Each row was made from one small tree. The marks that hang from a mark follow it in brackets, in alphabetical order. Every link used is in the known rows. Write each row's tree.
Known rows
moku(tonavi): -6 5 9 -9 -4 -5 -8 5 -5 -7 -1 7 -6 -4 36 2 4 1 5 1 8
fona(moku(tonavi) taneb(dalup(gibono))): -7 -1 43 -18 -17 -9 3 20 -11 -8 -8 13 8 -11 23 6 -2 21 5 -4 31
dalup(gibono): 0 -9 15 8 -9 2 0 2 -4 1 2 -9 9 4 20 6 -7 -8 -1 -2 5
vegun(moku): -3 0 12 -16 0 -4 -5 10 -3 -5 2 4 -5 -11 14 0 1 0 -4 0 2
fivob(gibono(dalup) taneb): -3 -18 34 16 -10 2 -24 10 -5 -7 1 -27 11 17 55 3 -12 -35 -3 -6 -17
moku(tonavi(taneb(dalup vegun))): -2 -9 -4 -23 11 5 5 1 0 -19 -21 -1 -8 -10 -15 11 6 26 6 -1 22
vegun(moku(tonavi)): -8 5 19 -24 -5 -9 -16 15 -8 -12 0 11 -10 -15 47 2 5 -1 1 1 12
tonavi(taneb(dalup(gibono) vegun zomud)): 2 -20 -15 -8 13 10 23 -10 3 -13 -22 -15 17 -4 -33 12 -2 -5 -1 -4 19
vegun(moku(tonavi(taneb(dalup(gibono))))): -6 -12 31 -21 -7 -2 1 14 -18 -14 -12 -3 0 -16 22 8 -3 9 6 -2 17
tonavi(taneb(zomud)): -2 -4 -31 2 11 3 20 -12 -1 -5 -17 -1 6 -10 -1 3 -2 -24 2 4 5
vegun(moku(tonavi(taneb(dalup)))): -6 -4 16 -28 2 -5 1 12 -13 -16 -14 6 -8 -21 4 2 4 17 6 0 11
vegun(moku(tonavi(taneb))): -9 -2 9 -22 -1 -4 -3 11 -11 -14 -11 10 -13 -21 47 7 -1 -5 5 4 16
fivob(gibono taneb): -2 -9 13 10 -3 1 -19 7 -2 -6 0 -17 0 11 22 0 -4 -23 -3 -5 -13
tonavi(taneb(dalup vegun(moku))): 1 -13 3 -30 16 6 10 7 2 -16 -17 -3 -7 -17 -33 9 3 24 -3 -2 15
fivob(gibono(dalup) taneb(zomud)): -4 -15 14 15 -4 -1 -17 2 -4 -8 -4 -27 22 14 57 1 -7 -58 -5 -5 -15
fona(taneb): 0 3 4 2 -1 0 13 0 3 7 -6 12 4 -9 -4 2 -2 9 1 1 11
fivob(gibono): -3 -10 15 10 -1 4 -8 2 -1 0 -1 -13 5 5 23 3 -8 -12 -3 -2 4
taneb(dalup): 3 -3 7 -8 2 -1 5 1 -3 -1 -3 -3 4 0 -42 -5 6 21 2 -3 -3

Which tree is each row?
-9 2 -9 -35 9 -6 -8 6 3 -23 -10 8 -3 -19 42 7 11 -16 -5 1 23
taneb(vegun(moku(tonavi)) zomud)
4 -10 19 0 -7 -2 -6 9 -8 -5 0 -17 8 11 -29 -3 2 2 3 -9 -16
fivob(taneb(dalup(gibono)))
-3 -6 -23 -26 17 3 14 -7 1 -22 -25 1 2 -14 -15 8 9 4 4 0 22
moku(tonavi(taneb(dalup vegun zomud)))
-3 -13 17 -15 6 3 -25 16 5 -18 -4 -17 -7 0 32 7 -2 -18 -11 -6 0
fivob(gibono taneb(vegun(moku)))
-2 -22 28 6 -1 7 -26 9 5 -15 -4 -30 7 17 52 12 -10 -28 -7 -8 -3
fivob(gibono(dalup) taneb(vegun))
3 -5 -21 -17 16 2 11 -7 9 -11 -12 -4 11 -3 -47 1 13 6 -4 -3 9
taneb(dalup vegun zomud)
0 -9 -2 2 6 -3 -7 1 -5 -8 -8 -21 15 9 -21 -8 6 -23 -3 -7 -15
fivob(gibono taneb(dalup zomud))
-5 -2 1 -42 12 -8 -2 8 0 -23 -12 5 0 -18 -1 2 17 7 -3 -2 20
taneb(dalup vegun(moku(tonavi)) zomud)
-3 -3 19 -42 6 -5 -11 16 -1 -21 -7 4 -9 -15 1 5 13 27 -1 -4 19
taneb(dalup vegun(moku(tonavi)))
-2 -10 -6 -24 14 9 6 5 5 -16 -15 0 -11 -18 10 13 -4 2 -5 2 19
tonavi(taneb(vegun(moku)))
-10 9 -3 -29 4 -6 5 7 7 -17 -17 23 1 -19 43 11 6 -6 -4 2 41
fona(moku(tonavi) taneb(vegun zomud))
1 -16 -6 2 3 4 23 -9 -9 -5 -18 -11 21 -4 -25 4 -5 -12 2 -2 6
tonavi(taneb(dalup(gibono) zomud))
3 -16 11 -7 9 6 -15 8 5 -14 -8 -24 1 12 -25 3 4 5 -6 -10 -4
fivob(gibono taneb(dalup vegun))
-11 3 8 -17 -5 -3 -4 12 -10 -18 -13 12 -13 -13 48 9 -5 -4 6 4 22
fona(moku(tonavi(taneb)))
-10 0 -9 -21 5 -6 5 2 -10 -17 -17 10 -4 -25 46 5 2 -25 2 5 15
vegun(moku(tonavi(taneb(zomud))))
-7 -2 -5 -30 8 -7 11 4 -13 -17 -20 8 0 -24 2 0 9 -5 4 2 13
vegun(moku(tonavi(taneb(dalup zomud))))
3 -11 -29 -16 21 8 23 -12 7 -15 -24 -6 8 -10 -50 6 5 4 0 -1 14
tonavi(taneb(dalup vegun zomud))
-8 11 8 -28 -2 -14 12 10 -7 -10 -14 24 8 -19 3 -2 10 7 3 0 26
fona(moku(tonavi) taneb(dalup zomud))
-3 -13 19 -7 -7 2 6 4 -14 -10 -14 -6 5 -5 9 7 -4 10 10 -3 15
moku(tonavi(taneb(dalup(gibono))))
